Each row comes from the steps of one walk. Every step used is in the known rows, and no mark comes twice. Write the walk behind each row, first mark first.
Known rows
vipi fope: [-0.67  0.63 -0.12  1.01  1.46 -1.24  3.79  1.73  0.59 -0.06  0.18 -1.15
  2.29  1.87  0.32  0.33  0.12  2.23  1.39 -0.22  3.12  0.96 -1.90 -3.82
 -2.93  0.21  1.48]
lituk goke napidom: [-1.18 -0.35 -1.54  3.75  1.76 -1.00 -1.16 -0.73 -0.30 -1.98  1.89  1.09
  0.90  1.05  0.19  3.01  0.70  1.26 -0.19  0.08  0.67 -1.66  0.97  0.52
 -1.11  0.24 -3.17]
reta goke fara: [-1.00  3.37  0.08  0.39  0.71 -2.08  1.18 -1.00 -1.83  0.17 -2.54 -1.55
  2.54 -1.45 -0.79  1.19  1.71  1.19 -1.05  1.42  0.77  1.29 -0.92 -2.20
  0.67  1.46  2.39]
reta goke lituk: [ 0.13  2.09  1.04 -0.51  2.95 -1.10  1.13 -1.66 -2.27  0.71  1.12 -1.09
  2.84  0.52 -1.77  0.70  4.22  1.09  0.23  2.07 -0.06 -0.08 -1.09 -1.52
 -0.89  1.87  0.96]
reta goke pafa fofadeb: [-0.83  5.21  0.50 -2.10 -0.89  0.13  0.58  1.18 -3.16  0.89 -4.37  0.73
  1.41 -1.99 -3.77  1.23  1.68  2.20 -0.02  2.20 -0.78  1.05  0.21 -3.18
  1.77 -1.94  4.17]
napidom fofadeb: [-1.01 -2.23  0.22  0.08  0.40  0.20  2.15  0.09  1.10  1.27  0.23 -3.01
 -3.00  0.87  1.75 -0.37  0.71 -0.14  0.63 -0.80  1.36  0.32  0.79 -0.29
 -0.17  1.33  0.05]
pafa goke vipi: [-1.81  1.23 -1.36 -0.56  2.38 -2.58 -0.79  0.57 -1.54 -1.01  2.20 -0.06
  0.36 -0.07 -0.74  2.05 -1.54  0.06  0.91 -0.77 -0.19  0.32  1.02  0.75
 -1.78 -1.37 -0.18]
fara goke napidom fofadeb: [ 0.37  0.34  1.99  1.67 -0.11 -1.78 -0.75 -0.78  1.25 -0.50  0.60 -2.06
 -2.42  1.52  0.50  1.03  0.45  0.21  1.44 -0.81 -0.46 -2.76  0.14  0.77
  1.92 -1.30 -1.15]
fofadeb fara goke lituk: [ 1.35  0.12 -0.35 -0.83 -1.45 -1.19  0.21  0.67  1.19  0.16  0.61 -2.56
 -0.54  2.06 -1.68 -1.85  0.10 -3.41 -0.01  0.87 -1.93 -2.07 -1.12  0.10
 -0.93  0.39 -1.44]
pafa goke: [-1.43  1.44 -2.23 -1.51  0.96 -0.43  1.54  0.00 -0.17 -0.93  0.42 -1.21
 -0.33  1.12 -0.29  0.07 -2.66 -0.39  1.21  1.28  0.99  0.56 -0.46 -0.21
 -1.34 -2.39  0.89]
fope vipi: [-3.77  1.76  0.65 -0.17  2.20 -3.00  1.43 -0.41 -2.36 -0.94  0.09 -4.31
 -1.01  0.00  0.52  2.86 -1.96 -2.35  0.95 -1.03 -0.53  0.44 -1.32 -1.17
 -2.34  1.16 -0.04]
reta goke fara fofadeb napidom zeme: [ 2.17  2.26  1.49 -2.79 -1.40 -0.23 -2.81 -2.27  0.99 -0.93 -3.17  2.08
  2.00 -4.60 -0.37 -1.89  1.41  2.90 -0.40 -1.32 -0.07  0.88 -2.00 -0.26
  2.27  1.54  5.65]
lituk goke pafa fofadeb napidom: [-0.68  1.23 -0.34 -0.82 -3.39  1.44 -2.33  1.32  1.04 -1.18 -1.09  4.73
 -0.80 -0.76 -1.61  0.92 -0.24  2.33 -0.11  1.36 -0.42  1.28  2.00  0.78
  1.08 -0.49 -0.82]
reta goke pafa fofadeb lituk: [ 0.89  4.05  1.38 -1.65 -0.59  1.16  0.43  1.09 -3.35  2.68 -3.50  0.51
  1.09 -1.55 -2.58 -0.21  2.11  0.34 -0.42  1.69 -0.29  0.70  0.47 -1.79
  3.15 -1.96  3.51]
fara fofadeb: [ 0.72 -0.75  1.09 -0.90 -0.80  1.40  0.21  1.54 -1.14 -0.58  1.04 -1.49
  1.09 -0.80  0.41 -1.54 -1.85 -1.52  0.81 -0.12 -1.95 -2.08 -0.45 -0.65
 -0.63 -0.79  2.27]
fara fofadeb napidom zeme: [ 2.61 -1.13  1.49 -3.45 -1.19  1.63 -3.25 -1.62  2.58 -1.42 -0.28  2.32
 -0.56 -2.65  0.66 -3.51 -1.15  1.05  1.16 -2.14 -0.51 -0.38 -1.52  1.06
 -0.05 -0.61  4.28]
fara goke pafa fofadeb napidom: [ 0.64  3.85  2.78 -2.93 -4.67 -0.24 -2.53  1.19  1.04 -0.82 -2.12  2.24
 -1.73 -0.02 -2.77 -0.56 -1.53  0.81  1.44  2.16 -2.46  0.09 -0.04  0.19
  2.54 -3.72  1.37]
reta goke pafa: [-0.64  4.33  0.30 -1.22 -0.40 -0.79  0.71 -0.21 -2.69  1.05 -3.10 -0.60
  1.40 -1.11 -3.62  0.73  2.79  1.37 -0.04  2.98 -0.45  0.37 -0.41 -3.08
  2.06  0.44  4.38]
fara goke reta: [-0.11  1.26  1.97 -1.60  0.50 -2.00  1.75 -1.01 -0.13 -0.31 -0.85 -2.58
  0.09  0.78  1.21  0.23 -1.30 -0.25 -0.02  0.60 -1.70  0.30 -1.77 -0.22
  0.50 -0.21 -0.64]
pafa goke fara: [-1.72  2.58 -2.33 -0.95 -1.08 -1.22  1.48  0.10  0.06 -1.17 -1.08 -1.07
  0.65 -0.25  0.05  0.68 -2.57 -0.02 -0.18  1.49  0.43  1.84 -0.55 -0.61
 -0.97 -1.35 -0.77]
lituk fofadeb napidom: [-1.28 -2.17  1.58  1.27  0.73 -0.62 -1.72 -0.91  0.50 -0.59  0.31  2.25
 -2.03  0.33  1.26 -0.20 -0.88  0.67  0.15  0.18  1.31  1.96  0.30  0.52
 -0.83  0.03  0.81]
lituk fofadeb: [-2.25 -2.11 -0.53  2.23  2.56 -0.19  1.51 -0.20 -1.06 -0.22 -0.16 -0.31
 -0.83  1.34  0.32  1.31 -0.89  0.06 -0.24  0.36  1.24  1.17  0.14 -1.65
 -2.05 -0.68 -0.26]
goke lituk: [-0.39  0.14  0.57 -0.08  1.98 -0.63  1.38 -0.70 -0.83 -0.01  2.92 -1.13
  1.32  2.01 -0.67  0.44  2.15 -0.54  0.44  2.04 -0.87  0.29 -0.76 -1.04
 -3.42  1.38 -3.08]
lituk goke pafa fofadeb: [-1.41  1.10 -2.09 -0.08 -2.02  1.66  0.14  1.89 -0.27 -0.62 -1.59  2.73
  0.18 -0.01 -2.52  2.11 -0.37  1.91 -0.30  1.51 -0.70  0.69  1.78 -0.98
  0.22 -1.18 -1.58]
goke fara fofadeb napidom zeme: [ 1.87  0.37  1.34 -2.33 -3.07  0.51 -2.92 -1.31  2.53 -1.70 -1.61  2.27
  0.64 -3.68  1.07 -2.44 -0.96  1.36 -0.44 -1.56 -1.07  1.34 -1.78  0.40
  0.18  0.84  2.08]
napidom zeme: [-0.36 -0.17 -2.18 -1.66  2.94  0.34  1.09 -3.19  1.87 -0.77 -1.49 -0.22
 -0.85  0.07 -0.70 -0.11  0.06  1.46  0.64 -1.06  1.94  1.54 -2.13 -1.84
 -3.04 -1.05  1.29]
reta goke lituk fofadeb: [-0.95  0.10  0.74  1.13  3.97 -0.79  1.07 -1.68 -2.47  0.71  0.44  0.37
  2.22  0.71 -1.69  1.44  4.07  1.80 -0.36  1.34  0.50  0.66 -0.69 -1.67
 -0.73  1.49  0.50]
fofadeb lituk: [ 1.04 -1.10  0.94  0.78  1.61  0.60  1.48 -0.25 -1.33  2.45  1.91 -2.44
 -0.37  1.76  1.73 -1.25 -0.07 -3.39  0.00  0.51  1.12  0.08  0.05  0.74
 -0.24 -0.58 -0.31]

Write each row's walk
[-0.76  2.89 -1.64 -2.22 -4.09  0.66  0.19  3.71 -1.25  0.82 -4.84 -0.17
 -1.25 -1.76 -2.99 -0.53 -1.44 -1.40 -1.04  1.38 -2.05  0.89  0.88 -2.78
 -0.35 -2.26  0.97]
goke pafa fofadeb fara
[-1.65 -2.84 -2.33  1.90  0.62 -0.32  0.85  1.15 -0.19  0.46 -1.98 -1.23
 -1.85  0.55  0.19 -0.39 -1.59 -2.21 -1.46 -0.63  0.78  0.50  0.44 -1.52
 -1.63 -0.07  0.53]
lituk fofadeb fara
[-1.61 -0.59 -2.25  2.48 -0.59 -0.51  0.73 -0.19  1.06 -1.41  0.53  0.53
  1.33  0.57  0.37  2.14 -0.26  0.79 -1.07  0.93  0.73  1.01  0.73 -0.02
 -0.82  2.06 -3.29]
lituk goke fara
[ 0.77 -5.21  0.73  2.77  1.81  0.45 -0.16  0.30  0.75  2.86  3.77 -0.37
 -2.30  1.06  2.65  0.71  2.58 -0.94 -0.39 -3.39  1.70 -0.83  3.13  3.90
  1.80  3.45 -3.31]
napidom fofadeb lituk goke vipi
[ 1.17 -0.79 -1.43  1.01  2.63  2.01 -1.03 -1.35  0.64  0.27 -0.23  3.15
 -0.16 -0.33  0.80  1.11  0.13  1.19 -0.38 -2.80  1.81  0.16  0.56  1.25
 -0.71 -3.33 -2.77]
pafa fofadeb lituk goke napidom zeme
[ 2.76 -3.45  0.74  0.98 -0.66  3.44 -0.34  1.33 -0.46  1.10  3.01 -0.02
  1.03  0.35  1.56 -2.08 -1.13 -2.55  0.02 -1.30 -0.96 -3.04  0.99  2.67
  2.01  0.21  0.09]
fara fofadeb lituk goke
[ 1.48  1.61 -1.01 -3.94 -3.07  0.78 -2.43 -1.25  3.10 -2.21 -1.68  2.65
  0.22 -3.28  0.54 -2.62 -2.89  1.86  0.28 -1.49 -0.48  1.58 -1.75  1.30
  0.65 -1.28  2.41]
pafa goke fara fofadeb napidom zeme
[ 0.08 -1.49 -1.11  1.61 -2.42  1.15 -0.35  1.20  0.71 -1.81  0.86  0.96
  2.30 -0.98  0.54  0.58 -1.32  0.56 -1.02 -0.24 -1.10 -0.97  0.82  0.48
  0.53  1.70 -1.71]
lituk goke fara fofadeb
[ 1.33  0.54  2.62 -1.00 -4.15 -0.32 -2.56  0.85  0.67 -1.46 -0.17  0.79
  1.08 -2.82  1.63 -2.16 -1.59 -0.48 -0.38  0.12 -2.06  0.25 -0.40  0.83
  0.66  1.26  1.37]
goke fara fofadeb napidom
[ 0.23  2.20 -0.41 -0.21 -1.62 -1.25 -1.47  2.30 -0.31 -1.00 -2.58 -0.87
 -1.04 -0.20 -1.01  0.26 -2.52 -1.92  0.00 -0.94 -1.67 -2.08  0.37 -0.42
 -0.37 -4.55 -0.22]
pafa fofadeb fara goke napidom
[ 2.38 -3.82  1.57  1.69  0.48  1.73 -2.17  1.75 -1.51  0.95  4.56  1.02
  1.77 -0.69  1.33 -0.54 -0.10 -2.13 -0.15 -2.83 -1.81 -3.14  2.04  3.57
  1.61  1.34 -0.82]
fara fofadeb lituk goke vipi
[-1.21  0.39 -2.12  0.90 -1.68  0.65  0.29  0.65  0.34 -0.58 -0.33  1.45
  0.21  1.07 -2.46  1.74  0.72  1.18 -0.13  2.18 -0.37 -0.02  1.07 -0.79
  0.67  1.17 -1.35]
lituk goke pafa
[-0.11  1.03 -1.58 -2.23 -2.29  1.95 -2.71 -0.88  2.98 -1.23 -2.56  6.12
 -1.27 -1.51 -2.28  0.60  0.36  4.05  0.05 -0.32  0.60  2.23  0.75  0.35
  0.52 -0.82 -0.13]
lituk goke pafa fofadeb napidom zeme
[-0.46  3.46  0.67  1.62  2.88 -2.39 -0.72 -1.56 -3.09 -0.42 -0.88 -0.94
  1.97 -0.82 -0.92  2.03  2.63  1.50  0.16  0.86  0.52 -1.39 -0.55 -1.70
  0.53 -0.42  2.79]
reta goke napidom
[ 0.88 -0.10  0.28 -2.52  0.90 -0.36 -2.18 -3.64  3.46 -1.08 -0.75  2.29
 -1.85 -0.95  0.57 -1.64  0.04  1.80  1.05 -0.80  1.99  2.28 -1.76  0.45
 -1.72  0.02  2.37]
fofadeb napidom zeme
[-0.70 -0.56 -0.01 -0.92  1.02 -0.23 -1.16 -0.89  0.97 -1.01  2.38  2.96
 -0.62  1.21  0.16 -0.44 -0.09  1.25  0.46  1.23  0.28  2.00 -0.35  1.63
 -1.56 -0.37 -1.78]
pafa goke lituk fofadeb napidom
[-1.36 -1.64 -1.11  3.51  2.76 -2.27  0.48  1.90  0.34 -1.13  3.25  2.35
  2.91  1.37 -0.23  3.61  1.47  3.41  0.62 -2.48  2.02 -0.08  0.88 -0.51
 -2.26  2.74 -1.95]
lituk goke vipi fope
[ 2.78 -2.00  2.15 -0.36 -0.62  2.48  0.23  1.31 -1.53  1.76  1.88 -1.78
  0.72 -0.35  1.73 -3.13 -1.41 -3.60  0.37 -0.97 -1.37 -2.41 -0.11  1.36
  1.19 -0.91  1.78]
fara fofadeb lituk
[ 0.55  0.18 -1.02 -0.61 -1.90 -1.27  0.20  1.07  1.44 -0.13 -1.34 -3.29
 -1.49  1.50 -1.16 -1.66 -2.23 -3.67  0.17  0.28 -0.99 -2.12 -0.64 -0.15
  0.37 -1.13  1.30]
fofadeb fara goke
[-1.63 -2.16  0.34  1.81  3.05 -0.26  1.31 -0.80 -1.06 -0.06  2.26  0.60
  0.73  2.12 -0.47  1.28  1.88  0.23 -0.49  1.26 -0.32  1.04 -0.37 -1.24
 -3.26  0.93 -3.65]
goke lituk fofadeb
[-1.50  1.59 -1.13 -2.92  1.51 -1.23  2.53 -0.43 -0.94 -0.27 -1.21 -1.78
  0.41 -0.60  1.91  0.12 -2.37  0.39 -0.63  0.33  0.14  2.26 -1.31 -0.28
 -0.94 -0.52 -0.24]
pafa goke reta
[-0.13  3.61  1.21 -2.06 -3.20  0.26 -0.06  1.63 -0.29 -0.45 -2.54  0.21
 -0.82  0.74 -3.68  0.80 -1.58  0.42  1.29  2.03 -2.59 -0.54 -0.16 -1.58
  1.69 -4.46  0.30]
fara goke pafa fofadeb
[-0.87 -2.53 -1.12  1.22  1.28 -0.42  1.01  0.59 -0.52  0.68  0.62 -0.37
 -0.23  1.29 -0.59 -0.33  1.35 -1.68 -1.48  0.31 -0.48  0.56 -0.15 -1.17
 -3.12  1.67 -2.97]
goke lituk fofadeb fara
[ 1.03 -4.93 -0.11  1.93  0.62  2.04  1.79 -0.12  1.97  2.78  2.25 -1.36
 -2.92  1.82  2.97 -0.93  1.66 -1.24 -0.22 -1.96  2.65 -0.66  2.10  3.01
  2.29  2.47 -2.41]
napidom fofadeb lituk goke
[ 1.02 -2.95 -0.60  2.38  1.62  1.49  0.90 -0.46  0.14  1.65  2.74 -0.37
 -0.06  2.42  1.52 -0.32  0.25 -2.18 -0.30  0.02  1.84 -0.50  1.00  2.19
  0.62  0.82 -2.18]
fofadeb lituk goke
[ 1.69 -1.99 -1.54  2.67  3.21  1.09 -1.17 -3.13  1.27  0.50  1.50  1.88
 -0.02  0.95  1.22  0.51  1.74  0.18 -0.59 -2.21  2.23 -0.87 -0.11  2.03
  0.14 -0.14 -2.77]
fofadeb lituk goke napidom zeme
[-0.44  0.22 -2.74 -0.11 -0.94 -1.13 -0.16  1.04  1.03 -0.08 -1.12 -2.00
 -3.12 -0.68  1.11 -0.59 -0.79 -0.84 -0.33 -1.75  0.78 -1.31  0.77  0.76
  0.69 -0.92 -0.05]
pafa goke napidom fofadeb fara
[ 1.08 -3.35  1.26  0.59  0.77  1.28  2.10  0.08  0.77  3.60  1.35 -3.32
 -3.25  1.27  3.12 -2.03  1.25 -2.35 -0.02 -1.44  1.88 -0.10  1.14  1.57
  1.48  1.32 -0.59]
napidom fofadeb lituk
[ 0.70  2.56  1.32 -0.42 -1.09 -0.46  0.00  0.32 -2.22 -0.18 -2.15 -1.16
  3.39 -3.05 -0.66 -0.37  0.67  0.79 -0.69  0.31 -1.25 -0.65 -0.67 -1.60
  2.05  1.15  3.99]
reta goke fara fofadeb
[ 0.66 -0.20 -0.49  0.70  0.90 -0.11 -0.01 -0.32  0.08  1.20  1.23 -1.47
 -2.41  0.50  2.35 -0.41  0.04 -0.81  0.32 -1.53  1.40 -1.16  0.76  2.17
  1.91 -1.60 -1.26]
pafa goke napidom fofadeb lituk
[ 0.69 -4.00 -0.10  2.43 -0.93  1.41  1.65  0.02  2.21  2.72  1.19 -1.20
 -2.16  0.83  3.22 -0.50  1.58 -0.88 -1.41 -1.84  2.11  0.57  1.93  2.66
  2.53  3.43 -3.81]
napidom fofadeb lituk goke fara
[-0.43 -1.19  1.49  1.14  1.60 -0.68  0.56 -1.15  0.44 -0.52  2.32  0.12
 -0.07  3.61 -1.39  0.98  0.88  0.12  0.81  1.39 -1.42 -0.86 -1.04 -0.02
 -0.77 -0.80 -3.05]
fara goke lituk fofadeb
[ 1.90 -0.83  3.00 -1.85 -2.62  0.93 -3.07  0.80  0.51 -1.11  1.44  0.89
 -0.02 -1.79  1.32 -3.19 -1.81 -1.01  1.31 -0.40 -1.65 -1.41 -0.26  1.61
  0.34  0.15  3.67]
fara fofadeb napidom
[-1.49 -1.45 -1.04  0.31  1.88 -0.53  1.94 -0.72 -0.05 -0.38  0.14 -0.03
  1.08  0.01  2.25  1.71 -0.10  1.25 -1.54 -0.10  0.34  1.31 -0.09  0.24
 -0.77  3.09 -2.81]
lituk goke reta
[ 0.39  0.53  0.93 -0.07 -2.70  0.09  0.16  1.60 -0.73 -1.02 -0.60 -1.34
  1.94 -2.09  0.78 -0.84 -1.74 -0.87 -0.68  0.22 -2.33 -0.39 -0.51 -1.17
 -0.40  0.47  0.39]
goke fara fofadeb
[ 1.02 -0.92 -0.52  1.29 -1.04  1.83  0.41  0.40 -0.39  2.18  0.91  0.77
 -0.11  1.49 -0.66 -0.11  1.28 -1.49 -0.70  1.42  0.09 -0.40  1.16  1.11
  2.22  0.99 -1.99]
fofadeb lituk goke pafa
